Each row comes from the steps of one walk. Every step used is in the known rows, and no mark comes twice. Write the walk behind each row, first mark first.
Known rows
d-k-e-w: -9  -7  -9  15  22  -9  18  -15  16  7  6  12  3  -10  -4  -5  -6  -3  0  6  9  4  -7  32  -25  1  -7  -10  0  78  -2  7  15  -15  -3  -18  11  23  -7  9  6  -22  -1  2  31  -13  -3  5  10  18  -22  -22  7  10  -14  -8  10  -18  1
d-k: -9  -6  -18  3  22  -14  7  -3  7  -3  -2  14  -6  0  5  -4  4  -6  -15  9  -12  -4  -9  11  -24  -3  -9  -10  -9  46  -4  19  6  -15  -4  -20  12  13  -6  12  8  -26  -2  10  31  -14  -4  5  -2  10  -24  3  14  1  -3  -3  16  -8  2
a-y-t-w: -16  -19  -32  -8  9  -5  6  -5  7  6  3  21  7  27  11  12  23  -2  -4  8  -5  -9  -4  8  -26  -5  -12  -23  0  2  -13  16  19  -23  4  -10  18  19  -10  12  -1  -25  -1  -9  35  -11  -1  1  -3  6  -11  1  9  1  -10  -18  4  -5  11
h-z-k-a-y: 2  -30  -27  0  -5  7  20  -21  18  -1  1  24  -1  22  20  7  14  4  -9  10  37  12  -6  1  -17  -18  -7  -20  -3  16  -7  8  -15  -23  -12  -13  12  15  -13  7  2  -27  3  -13  43  -13  0  -11  2  -1  -12  21  15  2  -41  -23  24  -11  3
z-h: -10  -18  -13  -3  12  -8  14  -5  1  4  -7  14  -9  -1  3  -1  -3  -6  -14  5  -9  -7  1  -5  -17  6  -11  -7  -9  24  1  13  4  -12  -6  -18  9  18  -11  6  9  -27  -6  2  19  -17  -2  -1  1  4  -5  15  18  -4  -15  -8  18  -8  0
a-y-t-w-e-k: -22  -33  -18  4  11  -11  14  -7  5  24  7  20  12  13  10  11  19  0  -5  8  -2  -6  6  23  -28  7  -19  -23  0  22  -12  14  19  -22  21  -10  18  24  -17  6  -12  -20  -1  -19  48  -9  -4  5  26  14  -8  -15  10  2  -38  -9  -6  5  12
e-k-a-y-t: -12  -20  -20  4  9  -11  21  -13  1  23  -3  19  8  12  17  7  14  0  -2  -7  -42  7  -4  5  -30  -2  -13  -25  2  29  9  12  -5  -19  4  2  17  23  -9  6  -7  -27  -5  -20  53  -8  -6  -10  6  15  -21  -1  3  2  -18  -17  3  3  3
z-k-e-w-t-y: 1  -26  -13  12  7  7  8  -18  17  -2  -6  13  12  -23  -8  -5  -4  3  5  14  39  -2  -6  33  -21  17  -8  -18  -3  21  -5  -4  -5  -15  23  -6  10  26  -6  12  2  -18  3  -2  17  -17  -7  5  32  -9  -14  -20  10  11  -33  -10  7  -19  6
a-k-z: 13  -14  -23  0  4  -1  1  -11  7  4  2  21  -6  23  12  2  -16  1  -11  -2  -21  -2  -3  -6  -21  -6  -6  -17  -5  23  -13  5  -28  -19  -16  -3  10  24  -8  14  16  -28  3  8  43  -15  3  1  11  0  -10  15  10  -1  -9  -16  16  -9  3
y-t-w: -19  -16  -30  3  10  -14  9  0  2  -2  -4  18  2  22  6  9  17  -5  -1  10  9  -11  -3  7  -27  4  -12  -23  -1  3  -7  32  11  -19  6  -12  16  11  -10  14  0  -19  -8  -2  32  -12  -5  2  3  -3  -6  -3  20  2  -10  -17  6  1  10
t-y-a-k: -8  -18  -17  -3  3  8  -6  -11  8  -3  13  19  -1  14  23  -9  5  4  -6  9  -37  -7  -2  17  -18  14  -11  -14  -5  -2  1  -10  -12  -15  -3  -17  9  25  -1  16  3  -27  3  11  35  -17  -4  7  8  -4  -4  24  17  10  -10  -2  18  -6  12
a-y-t: -13  -19  -26  -18  9  -14  6  -11  0  5  -4  15  3  20  13  9  15  -3  -8  -3  -40  -6  -6  -2  -23  -1  -10  -24  0  12  -7  13  3  -18  -5  -9  19  24  -12  14  1  -23  -2  -5  41  -12  -5  -4  1  11  -8  10  10  -2  -1  -16  2  -8  6
k-a-y-t-w-e: -15  -42  -29  -4  -3  1  13  -13  11  21  3  20  7  4  16  14  15  0  -10  11  4  -6  -1  23  -27  0  -12  -12  6  21  -7  -16  4  -28  7  -7  16  22  -16  6  -2  -28  -9  -18  33  -10  -7  -1  10  15  -15  -1  10  4  -35  -22  -5  1  14
t-y-a: -13  -18  -24  -6  11  5  -2  -8  9  -7  2  18  -2  8  11  -9  14  -6  0  10  -28  -8  -2  19  -20  13  -10  -11  -1  8  1  1  -15  -14  4  -23  14  20  -9  14  -3  -20  -2  7  34  -18  -6  6  3  -8  -9  12  16  11  -4  -5  16  -4  11
y-a: -13  -13  -19  -1  11  -7  3  -14  5  -12  -2  14  2  18  14  -1  7  -7  -7  0  -29  -9  -1  13  -17  -7  -6  -10  3  12  1  1  -14  -14  -2  -22  13  16  -11  14  5  -20  -11  9  37  -17  -2  0  0  -4  -6  8  13  3  -10  -14  18  -3  5
e-w-t-y-a-k-z: 14  -26  -21  9  6  16  -12  -23  12  8  10  23  3  5  17  -2  -16  4  -9  -4  -46  -3  -4  18  -25  8  -14  -19  -4  22  -11  -28  -34  -20  5  2  11  27  3  17  6  -18  4  9  32  -17  1  11  38  -3  -23  15  12  19  -27  -10  6  -15  9
z-k-a-y: -4  -20  -22  -6  2  7  21  -13  17  0  2  17  6  0  12  3  10  2  -11  8  15  7  -7  6  -17  -16  -4  -11  -1  15  2  -2  -6  -20  -8  -7  10  21  -9  8  7  -32  -1  -9  31  -13  0  -9  -10  -1  -16  18  3  -2  -30  -24  21  -8  3
t-y: -6  -16  -24  -7  11  1  5  -3  11  -3  -7  17  -10  4  3  -5  10  -5  3  18  -13  -9  -3  11  -24  15  -11  -15  -6  14  -3  21  -8  -13  4  -16  14  21  -11  13  -2  -28  0  4  34  -15  -9  6  5  -5  -12  4  11  3  5  0  12  -9  9
z-k-e: -4  -16  -15  3  4  -5  12  -15  12  -11  2  12  7  1  -3  -4  0  -1  2  10  52  -1  -3  14  -13  2  0  -12  0  17  0  13  -3  -16  0  -19  10  20  -14  11  14  -22  1  0  29  -17  -3  -5  4  -8  -3  -9  13  -3  -26  -16  21  -9  3
b-k-a-y-t: -11  -17  -29  -6  6  -6  4  -9  1  11  -10  17  9  0  15  4  8  5  -7  -5  -15  4  -14  9  -32  -13  -7  -19  3  19  5  -5  -10  -24  -8  -10  15  15  -17  14  11  -29  -5  -17  34  -10  -5  -11  -12  7  -21  9  8  11  -14  -16  3  -11  2
k-e-w: -7  -12  -15  11  11  -5  23  -19  16  2  -4  12  8  4  -4  -1  -9  -2  11  4  11  0  -1  27  -20  3  -6  -17  9  50  -4  7  1  -14  -2  -12  10  26  -13  12  5  -25  -8  -1  32  -14  -5  -2  16  9  -8  -19  5  6  -13  -17  8  -16  2
h-z-k-a-y-t-w: -12  -34  -38  6  -5  3  18  -15  17  6  7  28  5  34  23  16  31  6  -9  11  56  10  -6  2  -23  -12  -12  -26  -1  -1  -10  16  4  -27  -2  -15  15  11  -9  7  -2  -22  1  -21  43  -12  2  -9  2  -8  -7  18  20  6  -49  -28  14  -3  9
h-z-k: -3  -24  -22  6  6  -7  16  -14  12  -16  -6  21  -9  29  13  4  10  0  -8  12  48  3  -1  1  -14  -5  -10  -22  -10  10  -12  42  -10  -15  -4  -25  10  9  -15  12  6  -20  2  3  45  -17  -1  -4  16  -15  0  11  27  -1  -33  -16  25  -10  3
d-k-a: -7  -10  -20  11  14  -6  16  -4  12  4  -5  16  -5  -11  9  -4  2  -6  -15  9  -13  3  -12  15  -26  -7  -6  -6  -5  51  6  3  -4  -17  -7  -13  10  11  -5  8  10  -30  -6  1  31  -12  -5  -1  -9  14  -34  5  12  4  -9  -7  18  -5  2
y-t-w-e-k: -22  -33  -13  15  13  -18  14  -3  0  22  -1  19  5  8  8  8  13  -3  -4  9  13  -10  8  24  -28  14  -21  -23  -2  21  -7  28  11  -19  24  -12  16  16  -18  7  -12  -15  -6  -11  44  -10  -6  5  34  8  -7  -27  17  2  -34  -6  -3  9  11

Write each row's walk
-1  -21  -20  3  16  2  8  -10  13  6  -16  15  -1  -8  2  -1  -7  -3  0  10  -23  -10  -4  23  -27  14  -14  -21  -6  22  -13  9  -7  -12  19  1  10  22  -6  17  -5  -24  -2  4  21  -14  -9  9  33  3  -25  -6  6  12  -9  -5  2  -16  7 => e-w-t-y
3  -32  -17  -3  0  15  -12  -14  6  6  20  26  -9  3  14  -9  -6  1  -16  -2  -30  -1  4  -3  -18  18  -14  -6  -11  13  5  -24  -25  -20  -12  -16  12  29  2  7  11  -23  8  7  28  -21  5  7  8  -2  -8  41  22  11  -29  -7  21  -7  8 => t-y-a-k-z-h
-7  -21  -12  15  20  9  -6  -22  18  6  7  15  8  -23  1  -11  -4  -3  -7  6  -21  -3  -10  44  -23  16  -9  -13  0  54  3  -29  -5  -17  20  -19  12  23  1  13  3  -12  1  5  23  -18  -6  13  23  13  -34  -18  13  25  -22  2  5  -18  7 => d-k-e-w-t-y-a
-10  -31  -20  4  7  -5  11  -4  10  3  -1  17  2  3  3  6  6  -6  -5  19  26  -15  6  29  -20  2  -10  -8  1  20  -17  8  4  -20  12  -18  10  16  -20  10  1  -26  -9  1  26  -14  -6  8  18  3  -8  -10  13  0  -27  -10  9  -1  13 => t-w-e
0  -22  -9  8  10  10  -7  -20  9  6  5  16  8  2  23  -3  -8  6  -11  0  -51  -8  -4  31  -21  13  -14  -20  -5  6  -7  -24  -10  -15  14  -2  7  27  3  21  -1  -24  1  9  26  -16  -2  11  37  0  -21  12  13  17  -24  -6  7  -16  10 => e-w-t-y-a-k
-4  -26  -15  11  8  10  -3  -26  15  3  -2  13  13  -8  3  -7  -3  -3  6  3  -21  -8  -4  39  -21  15  -8  -16  7  28  1  -27  -22  -15  20  -14  13  28  -6  15  2  -15  -4  1  23  -18  -8  8  31  1  -19  -18  9  19  -23  -9  2  -17  8 => k-e-w-t-y-a
4  -18  -14  12  11  -6  13  -23  10  5  -14  8  9  -1  -4  3  -15  -3  2  1  -6  -8  -5  29  -22  1  -3  -22  6  39  -7  -5  -9  -15  13  -3  9  25  -12  15  11  -22  -8  0  27  -14  -7  1  32  9  -22  -26  4  6  -17  -16  1  -18  0 => k-e-w-t
-1  -14  -15  9  18  -8  13  -15  6  3  -17  11  3  3  4  6  -12  -5  -7  1  -28  -10  -5  18  -25  -5  -9  -20  -3  24  -13  8  -6  -12  13  0  8  17  -10  16  5  -24  -9  5  24  -13  -6  4  34  8  -21  -12  8  4  -12  -13  4  -15  -1 => e-w-t
-3  -17  -28  -11  2  4  18  -13  12  7  -4  17  1  6  12  6  8  -3  -9  6  -32  2  -8  7  -22  -17  -3  -13  5  28  0  -10  -12  -20  -9  -2  12  25  -12  8  7  -35  -7  -9  36  -11  -4  -6  -8  13  -24  13  -3  -2  -8  -20  13  -10  5 => k-a-y
8  -14  -19  13  16  -13  13  -7  5  9  -5  22  -1  19  -5  -2  -5  -8  0  -4  -19  0  0  -1  -27  -6  -12  -21  -3  42  -6  25  -29  -16  -2  -6  15  19  -13  5  2  -17  1  -3  54  -12  0  0  17  0  -16  -11  6  -1  -12  -11  15  -2  -2 => e-k-z
-1  -24  -16  13  11  11  -10  -21  12  0  -5  13  17  -18  -2  -13  -7  3  5  0  2  -7  -8  48  -26  9  -6  -16  6  24  0  -27  -21  -18  19  -20  9  21  -13  18  9  -14  -2  -2  18  -18  -7  6  29  -6  -27  -20  11  31  -25  -3  2  -23  6 => b-k-e-w-t-y-a
-12  -37  -13  2  5  -9  20  -17  1  33  0  18  11  -4  19  9  8  1  -7  -4  -36  1  3  17  -30  5  -16  -19  4  40  5  -7  -8  -21  8  -1  18  28  -19  4  -8  -24  -6  -22  50  -8  -8  -6  26  21  -16  -9  5  1  -34  -16  -7  2  7 => w-e-k-a-y-t
-1  -42  -13  19  9  1  15  -5  7  28  8  25  -1  -4  -8  0  -3  -7  -13  6  28  -4  15  9  -26  9  -18  -5  -6  46  -8  5  -7  -22  11  -14  12  19  -16  -7  -1  -17  2  -11  31  -15  3  7  30  6  -10  -5  15  3  -54  -10  11  6  5 => t-w-e-k-z-h
0  -40  -7  13  10  -6  14  -11  -1  25  -1  21  -5  -12  -4  -2  -12  -7  -12  -4  -4  -2  14  0  -23  12  -17  -7  -9  56  -1  3  -22  -18  2  -11  14  24  -19  -4  3  -17  0  -6  39  -15  0  3  33  14  -6  1  17  0  -44  -9  10  0  0 => w-e-k-z-h
-3  -15  -12  6  -2  -1  0  -22  7  -4  12  14  10  20  16  -6  -8  3  -5  -2  -19  -4  -2  21  -12  1  0  -14  8  16  3  -22  -14  -18  -7  -19  8  28  -7  14  18  -25  -4  7  38  -17  -1  -2  7  3  -6  2  12  4  -20  -13  16  -9  7 => y-a-k-e
-6  -14  -9  12  10  -1  22  -19  19  -7  3  11  12  -2  -3  -2  -4  2  8  8  58  4  -2  24  -16  2  -5  -14  1  32  -3  14  8  -13  0  -15  8  23  -11  12  2  -20  -2  0  26  -16  -1  -5  14  -6  0  -15  11  3  -33  -22  17  -16  2 => z-k-e-w
-14  -22  -36  -2  0  0  15  -7  9  13  1  22  8  24  15  14  22  -1  -5  7  -6  -1  -10  12  -28  -7  -10  -20  6  14  -3  -3  8  -26  1  -4  18  18  -8  8  -1  -29  -9  -18  34  -10  -3  -4  -11  6  -20  9  4  4  -17  -23  3  -1  10 => k-a-y-t-w
-10  -29  -5  11  15  -16  18  -9  3  16  -7  14  1  -1  3  -1  -4  -6  -5  7  -15  -8  9  21  -23  6  -14  -15  -3  41  -7  18  -7  -14  14  -12  12  22  -21  6  -7  -22  -6  -2  44  -11  -8  3  36  10  -11  -17  11  -3  -26  -3  5  2  5 => w-e-k
-7  -33  -12  24  4  0  29  -4  13  24  2  21  9  -6  5  2  7  -3  -2  18  20  -3  4  33  -26  -1  -12  -10  4  38  -1  5  -3  -21  21  -8  10  16  -17  1  -7  -27  -11  -15  39  -9  -6  2  21  9  -20  -21  5  2  -46  -7  9  8  9 => t-w-e-k-a
-5  -39  -26  5  9  -5  5  -11  7  27  11  26  7  14  1  12  12  -2  -4  -1  -2  -1  8  10  -33  2  -19  -24  1  33  -16  7  -6  -28  11  -6  22  26  -17  1  -9  -14  5  -20  56  -9  1  5  30  14  -12  -14  7  4  -41  -17  -7  4  9 => a-y-t-w-e-k-z
-12  -29  -12  20  11  -7  21  -1  9  17  3  19  8  5  -1  2  7  -5  -2  17  21  -9  9  33  -24  4  -14  -14  -2  31  -12  18  9  -17  22  -16  9  17  -19  4  -9  -22  -6  -8  38  -11  -4  8  31  4  -11  -23  10  1  -38  -6  7  5  9 => t-w-e-k
-16  -24  -32  1  0  5  14  -8  13  4  10  22  15  14  15  11  27  4  -8  11  38  5  -9  7  -24  -10  -10  -16  0  -8  0  6  10  -26  3  -7  15  16  -6  10  0  -25  -2  -17  29  -12  1  -8  -10  -5  -12  13  10  1  -40  -27  12  0  10 => z-k-a-y-t-w
4  -36  -20  16  2  7  9  -26  21  2  -6  20  2  -2  1  -2  -2  4  4  16  59  4  -3  24  -20  16  -11  -27  -5  22  -12  9  -15  -16  20  -15  11  22  -9  12  1  -14  7  -4  32  -17  -7  4  44  -8  -10  -15  19  16  -44  -11  9  -22  6 => h-z-k-e-w-t-y
-18  -36  -26  -10  6  -5  5  -11  6  14  4  19  6  9  10  14  16  0  -10  6  0  -12  3  21  -26  4  -15  -17  2  14  -18  2  14  -26  11  -11  17  24  -19  9  -1  -25  -2  -9  36  -12  -6  6  16  13  -8  -4  12  2  -26  -17  -5  -1  14 => a-y-t-w-e
2  -12  -9  13  4  -3  19  -21  14  4  7  13  7  13  11  1  -20  7  4  4  1  -1  -3  27  -18  3  -5  -18  4  40  -7  1  4  -15  -7  -6  6  32  -6  16  10  -33  -3  1  35  -13  -2  0  23  11  -5  -10  7  5  -22  -16  9  -18  3 => a-k-e-w
-3  -16  -16  6  7  1  26  -9  10  18  0  19  9  12  10  0  9  -2  -4  3  -36  7  -5  13  -25  -13  -9  -18  4  37  4  5  -11  -18  1  -1  13  24  -11  3  -4  -33  -4  -17  48  -9  -3  -7  2  15  -30  -2  -4  -2  -21  -14  12  -3  1 => e-k-a-y
1  -32  -20  18  10  -2  13  -4  11  16  5  24  2  12  -7  2  0  -7  0  8  17  -5  9  20  -28  0  -14  -14  0  42  -17  12  -16  -22  13  -10  14  20  -18  0  -3  -17  -1  -8  47  -12  0  8  32  3  -16  -23  9  1  -44  -11  7  5  8 => t-w-e-k-z
